Known rows, with every way that one mark hangs from another
(D (E A S V) (F C) Z): [ 19.5  14.0   5.8 -21.7 -16.1  26.7  11.3 -41.6  16.9   9.5  45.2  13.7
  64.3   1.6  19.1  27.8 -17.1 -12.5  10.7 -46.7 -22.6  37.4 -14.7  -2.7
 -23.1  19.9]
(F (C (E (G Z) S) L) V): [ 40.2  -9.3  -3.6 -37.5 -14.3  15.8  38.1 -43.7  16.5 -17.9  -4.9  -9.7
  -5.6  19.8 -23.5  17.8  -8.6   9.6  40.9 -41.3   0.3  23.8  -3.6  32.3
   9.0   1.7]
(D (Z (C (E A)))): [  8.7   3.1   7.0 -14.6  -0.4  24.4   2.3 -34.9   4.4  -4.0   8.1  17.4
  38.3   9.4   4.1  -4.9 -13.8   8.2  14.5 -19.2   8.9  11.5  13.2 -29.5
 -13.1 -11.5]
(F (C L) S): [ 33.8  -7.8  -2.6 -13.2 -15.2   2.6   5.4 -47.9 -20.8 -21.6  -0.5  14.4
  18.2  -4.0 -19.1  30.7  10.0 -11.3   6.5 -20.2  21.7  16.5 -19.2  16.1
  -4.0  16.3]
(L (C (E S))): [  6.4  -9.9   0.1   1.6   7.9  14.3  27.6 -19.8   6.3 -30.4   3.2  -1.7
  16.9  -0.7  -1.2   5.3   6.6  -5.7  24.7 -23.5   2.6  18.2   6.6  11.6
 -17.9  20.3]
(L (C (E V))): [  9.1 -13.5 -10.6   3.4  12.3   3.7  23.2 -28.4  14.6 -29.1   5.6   7.2
   6.6   8.3  12.0   2.2  -5.1 -12.7  13.5  -9.7  -0.2  18.9  -0.7   2.2
 -23.4  12.3]
(F C S): [ 20.1   0.0  -1.5  -4.9  -6.6   8.0   0.7 -31.3 -11.6 -17.2   4.9  12.0
   7.6  -6.0 -10.4  23.5   5.7  -2.2  11.8 -22.6  19.1  13.5 -10.8  12.7
  -4.4  12.5]
(Z (C E) S (V F)): [ 16.3  -9.1   9.0  -7.8  -3.8  12.9  -0.8 -52.0  12.4 -29.2  12.3  -9.1
 -25.3  15.2  24.4  21.6 -21.3   8.9  18.6 -35.5  15.4   5.9  12.8  -0.9
   4.1   0.0]
(D E (Z C (V F))): [ 15.7   0.1  15.2 -18.0 -13.6  16.9  -8.4 -60.1  25.9 -10.9  40.3  -5.2
   9.0   1.7  24.0  29.5 -22.2  -2.5   9.5 -28.0   0.5  20.9  -9.4 -16.8
   1.4  -6.6]
(D E): [ -5.3  -1.0   4.9   7.0   3.6  11.3   7.0 -20.6  -3.7 -12.2  12.8   9.5
  20.0 -11.5  22.3  -2.4   5.3 -10.5   0.8  -9.3   8.1  13.3   1.2   1.2
  -8.1   4.6]
(D (F C S V)): [ 28.3   9.0  -7.0 -20.8 -18.0   8.8  -3.7 -42.4  12.5 -18.4  10.5   7.4
  22.1   5.0  -6.0  33.6  -9.2   0.3  16.4 -30.2  10.3  22.9 -21.2  17.5
  -2.1  11.6]
(V (F (C E L) S)): [ 35.9 -14.4   1.8 -18.6  -4.0  10.5   6.3 -54.2  -5.5 -31.6   3.3  10.8
  14.2   6.8   8.5  31.6 -11.2   2.9  17.5 -24.8   8.3  15.7 -10.0  20.2
  -0.7  25.4]
(D (F (C (E A))) Z): [ 13.0  15.3   4.1 -30.2  -9.5  34.2  -0.2 -40.5  18.0  -0.6  15.5  27.6
  68.7  13.4  -2.1   6.1 -21.1   8.2  14.7 -22.7  -9.5  24.9  -0.7  -9.9
 -16.4   3.7]
(F (C E L) S V): [ 35.7  -5.5  -9.7 -20.7  -9.4  -4.3   7.9 -53.1  -2.5 -35.3 -13.1  10.1
  13.0  18.0   2.4  25.7  -4.4  -3.3  15.5 -24.7  21.2  17.7  -4.3  21.0
  -1.1  18.1]
(G (F C S)): [ 24.9  -4.3  -6.7 -11.7 -11.7   7.2   3.5 -27.0  -6.0 -14.2  16.5   7.8
  -1.9  -4.0 -19.3  25.0   4.8  -7.4   0.5 -16.9  13.8  13.2 -30.5  14.3
  -0.1   6.2]
(Z (C E)): [  3.6 -12.3  -3.8  -0.8   5.1  11.6   5.4 -37.1   1.2 -18.9   6.8   8.0
   2.4   5.9   7.9   0.3  -2.6   7.0  16.2  -6.9  17.4  11.1  15.2 -20.2
  -8.4  -4.9]
(D (E A (G Z)) F): [  8.8  16.8  13.9  -8.8  -4.3  45.5  22.9 -11.8  11.5  13.2  17.7   5.1
  44.7   2.8  -2.4 -22.7 -16.9   7.1  17.5 -30.9 -16.8  14.2  -5.0   4.4
  -5.5 -17.2]
(E A V): [ 10.9  -6.7  -0.9   0.8   2.8   4.1  13.5  -8.9  -6.2   0.8   3.4  15.9
  14.8 -10.8  10.4  -1.8 -10.2  -9.8   9.4  -8.8   6.0   4.4  -6.0  -9.3
  -9.8  -8.9]
(Z S V): [  7.5   4.6  10.0  -2.8  -9.0   5.8   5.0 -25.7  -1.6 -20.1  -6.9  -1.6
 -11.8  -4.0   1.2  13.3   1.1  -8.4   6.2 -32.0  23.2   4.5  -0.9  16.5
  -0.2  -1.5]
(F (C (E A G S)) V): [ 26.7   3.3   2.3 -15.5  -9.2  21.8  23.5 -17.3   7.5  -6.0  -3.0   1.0
  18.1  11.9  -5.9   2.0 -14.3  13.3  34.8 -30.7  -7.9  11.5  19.7  14.0
   2.9  -2.9]
(C (E A G S (V F)) L): [ 37.6 -17.5  11.4 -11.8  -0.5  24.3  40.5 -23.2   2.9  -4.1   1.7  -2.8
  23.0  -2.1  14.7  10.6 -21.4   1.7  29.0 -35.7 -24.9  10.4   2.7  15.7
  -7.2   6.3]
(V (F (C L) S)): [ 40.7 -15.0   2.7 -19.7 -14.8   6.4   2.5 -53.1 -11.5 -23.5  10.5   8.9
  11.3  -6.6  -7.4  42.3  -4.8  -6.2  12.8 -23.4  11.2  14.6 -28.5  20.2
   5.2  19.8]
(L (C (E A (G F) S V))): [ 27.0  -9.9  -3.3  -0.6   1.7  25.4  46.2  -2.7  12.3  -7.7  14.7  -8.5
  15.7   7.8 -12.6  -5.8  -8.4  -9.7  16.3 -27.5 -26.7  14.3  -6.9  11.8
 -18.8   0.8]
(D (E G S) (F C) Z): [ 19.6  19.3  14.7 -21.6 -22.9  48.0  17.1 -44.6  23.6   5.9  36.8   1.0
  63.0  -2.8  -8.0  25.7  -1.1  -1.2  14.9 -49.6 -29.6  40.3  -8.9  16.8
 -17.6  17.2]
(G (F V) (Z (C E L) S)): [ 31.4 -16.0 -11.1 -35.0 -13.8   2.9  19.9 -53.8  10.6 -30.5   4.9  -9.4
 -32.2  29.9  -7.8  12.4 -10.4  -5.5   7.7 -36.2  26.3  12.1 -20.7  12.2
   9.9  -8.6]
(F V): [  8.9  -4.3  -3.4 -10.5  -5.1  -2.0   6.9 -19.7   7.5 -17.2  -4.5   4.5
  -0.7  -7.8   3.4   9.4  -2.8  -5.5  12.8  -9.2  17.3   8.3  -9.2   7.7
   4.0  -7.5]
(L (C (E A G))): [ 13.5   1.5   6.1   4.9   5.9  31.6  26.8  -7.7   1.6 -13.1  -6.7   8.7
  36.8   8.6 -15.4 -25.4  -5.2   1.8  20.1  -9.2 -11.7   5.5  15.9   3.1
 -13.8  -7.4]

Rows
[ 37.1 -25.6 -11.2 -12.0 -10.0  13.5  29.3 -47.8   8.5 -11.1  16.1  -3.1
  -4.3  14.4 -11.4   8.7  -4.4  -7.6   1.0  -9.4  -7.9  18.5 -12.3  -7.0
 -11.1 -12.5] => (Z (C (E (G F) V) L))
[ 49.2 -24.3   3.5 -22.5 -20.0  15.5  29.9 -48.5   6.0  -7.0  23.9  -6.3
   1.2  -9.0 -11.8  46.1  -8.5  -7.5  26.0 -33.0 -20.4  23.8 -22.5  24.2
   0.7  14.1] => (E G S (V (F (C L))))
[ 29.0  -4.2   0.6 -17.9   1.3  26.7  40.2 -18.0  10.8   4.5   9.2   0.1
  -1.1  14.5  -7.6   0.1 -21.0  15.0  41.4 -43.1 -13.4  16.7   8.7  11.2
  -4.8  -2.9] => (F (C (E A (G Z) S V)))
[ 22.0 -14.9  -0.5  -7.7   2.9   4.3  32.9 -23.1 -10.2 -10.3  -5.6   9.0
  26.9  -0.3  16.2   6.3  -6.9  -9.7  18.3 -27.8   2.6  12.8   5.5   2.1
 -16.5  10.9] => (C (E A S V) L)
[ 32.3  -2.7 -11.8 -20.0 -17.6  -2.9   1.6 -29.5   5.4 -20.2  12.1   1.8
 -11.1   3.6 -14.1  30.3  -3.3  -8.2   3.6 -20.3  16.2  13.6 -33.0  20.7
   7.8   2.3] => (G (F C S V))
[ 21.0  -1.1   7.3 -12.0   0.0  26.0  43.4 -20.9  27.2 -21.5  -1.3 -22.7
 -10.9  15.9 -25.3   0.7  -8.2   9.0  42.3 -43.7  -5.7  18.9   5.2  23.9
  -5.1  -4.6] => (L (C (E (G (Z V)) S)))
[ 27.7  -9.7   2.5  -4.5   1.4  17.9  32.6 -22.6  -4.9  -3.8 -12.7  12.6
  31.1   6.3   2.5 -11.9 -11.6  -4.1  12.2 -14.1 -10.5   8.1   9.0   3.6
 -15.0  -8.0] => (C (E A G V) L)
[ 15.5  -7.5  -8.8  -7.8   5.1   5.7  10.3 -27.3  -0.2  -7.6   9.1  22.6
  14.0  12.3  15.7  -0.1 -19.0   1.3  16.5  -7.9   2.5  12.0   9.9 -10.4
 -12.2   2.1] => (F (C (E A V)))
[ -1.4  16.8  18.2  -5.7  -5.0  24.5   5.8 -32.3   2.7 -14.2  11.0   8.0
  32.2  -6.8  22.9   8.5   6.2 -16.0  -8.3 -45.5   7.8  18.1  -3.0  18.3
 -14.0  17.4] => (D E (Z S))
[ 25.9  14.9   6.2   0.5  -8.3  21.1  17.6  -2.0   0.0  -2.3   6.1  -4.4
  22.3   2.2   6.3  -8.9  -8.2  -7.2  -1.5 -29.8  -6.6   3.1 -12.3  19.6
   2.2 -10.6] => (D (E A (G (F S V))))
[ 31.4 -25.1   5.6 -19.3 -10.9   6.1  13.4 -60.3   9.2 -25.5  14.8 -13.2
  -8.9   7.5  10.2  35.8 -15.7   5.0  29.4 -29.5   8.9  16.3   1.9  -4.5
   3.8   3.4] => (Z (C (E S) L) (V F))
[ 28.8  -9.3   7.5 -14.4  -8.6  28.9  40.0  -9.2  -8.5  -2.0  -3.8  -1.0
  31.9   0.2 -19.6  -7.3  -0.3  -2.3  11.4 -24.3 -11.8   7.8  -3.2  14.9
  -5.3  -6.5] => (C (E A (G F) S) L)
[ 40.3  -5.8  -7.9 -22.9 -20.2  -7.9   3.0 -50.3  -8.6 -27.1  -5.6   8.8
   8.7   4.0 -14.2  35.8   1.9 -12.2  10.9 -23.1  24.5  16.3 -22.6  22.0
   3.7  12.8] => (F (C L) S V)
[ 10.4  10.7   0.8 -31.0  -9.2  30.4   1.1 -51.4  27.3 -11.4  17.6  20.7
  52.2  11.3  -2.8  19.7 -13.3   6.5  13.7 -24.1  -7.8  33.4  -6.1   1.1
 -18.2  11.8] => (D (F (C E)) Z)
[ 22.8 -18.5 -15.1 -27.5   0.1   6.5  32.7 -29.3  21.0 -12.0  27.8  -4.9
 -30.0  14.1  -2.2  21.0 -14.1   1.6  24.0 -35.2  -1.0  25.9 -22.0  14.7
  -3.6   7.9] => (G (F (C (E S V))) Z)
[ 19.7  13.6   4.0 -35.1 -27.2  20.7  -7.1 -55.8  30.1  -5.1  24.6  11.3
  36.0   5.3 -18.5  35.8 -14.9  -1.0  11.2 -24.9  -1.2  32.1 -22.5  -1.4
  -7.9  -2.8] => (D (F C) (Z V))
[ 28.7 -15.0  -9.1 -37.3  -8.3  11.2  19.4 -34.2  -3.1  -9.4  10.9  16.4
   8.1  21.4 -22.8  -3.4 -16.0   0.2  12.2  -8.0  10.5  11.9 -21.9   1.3
   6.9 -11.8] => (G (F (C (E A) L)) Z)
[ 45.1   6.5  15.1 -22.9 -14.2  27.5  13.1 -26.4   9.5   0.7  10.4  -6.9
 -11.6   9.4 -22.4  17.6 -33.2  20.4  37.8 -44.5  -2.0   4.0 -15.1  19.6
  18.6 -16.9] => (E A (G (Z (V (F C S)))))
[ 53.3 -11.2  -5.9 -31.0 -24.2  12.7  26.0 -43.1   7.9 -12.7   6.5 -18.5
 -22.6  14.1 -40.8  20.3  -4.3  -1.6  14.0 -38.0  13.0  12.8 -39.8  16.4
  12.8 -21.8] => (E (G (F S V) (Z (C L))))
[ 37.1 -10.4  -3.8 -14.0  -7.1  16.8  25.5 -38.9  -5.0  -4.1  -0.2  18.2
  28.4  15.5  -7.6   0.2 -13.0  -2.3  15.1 -11.2 -10.5  14.4   7.3   1.5
 -10.9  -2.1] => (F (C (E A G V) L))
[ 26.5  -6.9   4.6 -11.3  -6.3  11.6  -2.2 -37.6  -1.8 -18.9  15.7   6.5
   0.8  -8.8   1.1  35.8  -9.5   2.8  17.9 -25.6   8.0  11.8 -19.2  18.0
   4.9  15.9] => (V (F C S))
[ 15.8  -6.4  -7.8 -18.5  -5.4   1.3  14.0 -33.3  13.1 -24.1   3.0   0.8
  -0.5   8.9   7.9  22.1  -6.2   5.3  29.7 -26.2  10.1  20.4   8.3  15.0
   0.8  14.0] => (F (C (E S)) V)
[ 37.8 -12.0  -8.1 -20.1 -20.4   2.5   8.0 -42.7 -14.9 -19.0  10.9   9.5
   9.3  -1.6 -28.2  31.9   9.3 -16.7  -5.1 -15.2  16.8  16.5 -38.2  18.4
  -0.1   9.7] => (G (F (C L) S))
[ 23.3  14.6   4.7 -19.2 -18.8  38.4  12.6 -52.6  32.1   5.9  40.0   9.1
  52.2   5.5   5.3  22.8 -13.6  -8.5   3.5 -35.1 -33.3  40.9 -15.7   7.0
 -22.9   9.9] => (D (E G V) (F C) Z)
[ 37.4  -8.0  -6.9  -9.7  -1.1   1.4  14.7 -42.8 -16.6 -17.5  -4.6  21.6
  27.2  15.4   9.7  14.6 -11.4  -7.6  11.3 -24.0  10.2  13.8  -0.9   4.0
 -15.1  17.1] => (F (C (E A V) L) S)
[ 38.4  -5.1   9.1 -21.4 -24.5  19.6  22.3 -55.4   1.6 -12.9  -0.3 -16.9
 -26.7  15.2 -34.9  15.4  -2.3  -0.6  18.2 -46.4  20.1  10.5  -8.8  12.1
   9.3 -21.0] => (E (G (Z (C L) S V)))
[ 35.5 -13.0 -11.5 -10.5  -1.0  -1.3  15.1 -53.6  -6.9 -27.9  -1.7  14.1
  11.0  13.0   9.5  28.2  -3.0  -8.6   9.3 -26.2  12.0  21.9  -6.5  14.4
 -16.5  25.6] => (F (C (E V) L) S)
[ 20.4 -10.5  -0.7   5.4   6.3  22.4  44.8 -19.0  16.7 -20.5   4.6 -10.8
   9.4   3.6  -2.6   6.1   0.8  -5.7  26.8 -33.8 -19.7  22.2   7.1  19.7
 -24.3  15.4] => (L (C (E G S V)))
[ 38.4 -19.0   8.3 -23.0 -11.8  27.3  28.2 -46.8   4.8 -16.8  10.0  -3.3
  15.0   1.7  -9.1  28.4  -7.4   8.2  30.8 -30.0 -16.3  21.0   0.2  26.1
   1.5  16.2] => (V (F (C (E G S) L)))
[ 22.0 -11.4  -4.2  -4.5  -6.6  16.3  27.5 -10.5  11.6   0.8  14.5  -2.7
  -7.9 -10.0 -13.3   5.5  -1.5 -10.5  -0.8 -11.6 -13.3  12.9 -25.1  11.8
  -6.8 -14.4] => (E (G F) V)
[ 31.5   2.4 -11.0 -30.3  -3.2   6.5  13.7 -19.9  10.6 -15.4   4.4   5.2
 -10.2  27.2  -6.9   2.0 -25.4   9.6  21.1 -32.8  15.3   8.0 -18.5  15.1
  11.2  -7.6] => (G (F (C (E A)) S V) Z)
[ 35.6   2.3  -2.3  -7.0  -7.3  21.7  15.9 -18.3   4.9  -8.5   1.1  -6.1
   5.4  19.9  -7.0  -6.1 -16.0  10.6  13.7 -28.3   2.5   1.5   1.7  -2.2
   1.9 -20.5] => (Z (C (E A (G (F S V)))))
[ 30.0 -10.4   6.2  -4.7  -0.9  20.7  43.3 -18.2  -6.4  -2.5  -9.7   2.2
  31.1   0.6   2.2  -0.8  -6.5  -3.5  22.4 -33.2 -14.0  12.2  11.3  11.1
 -16.6   3.0] => (C (E A G S V) L)
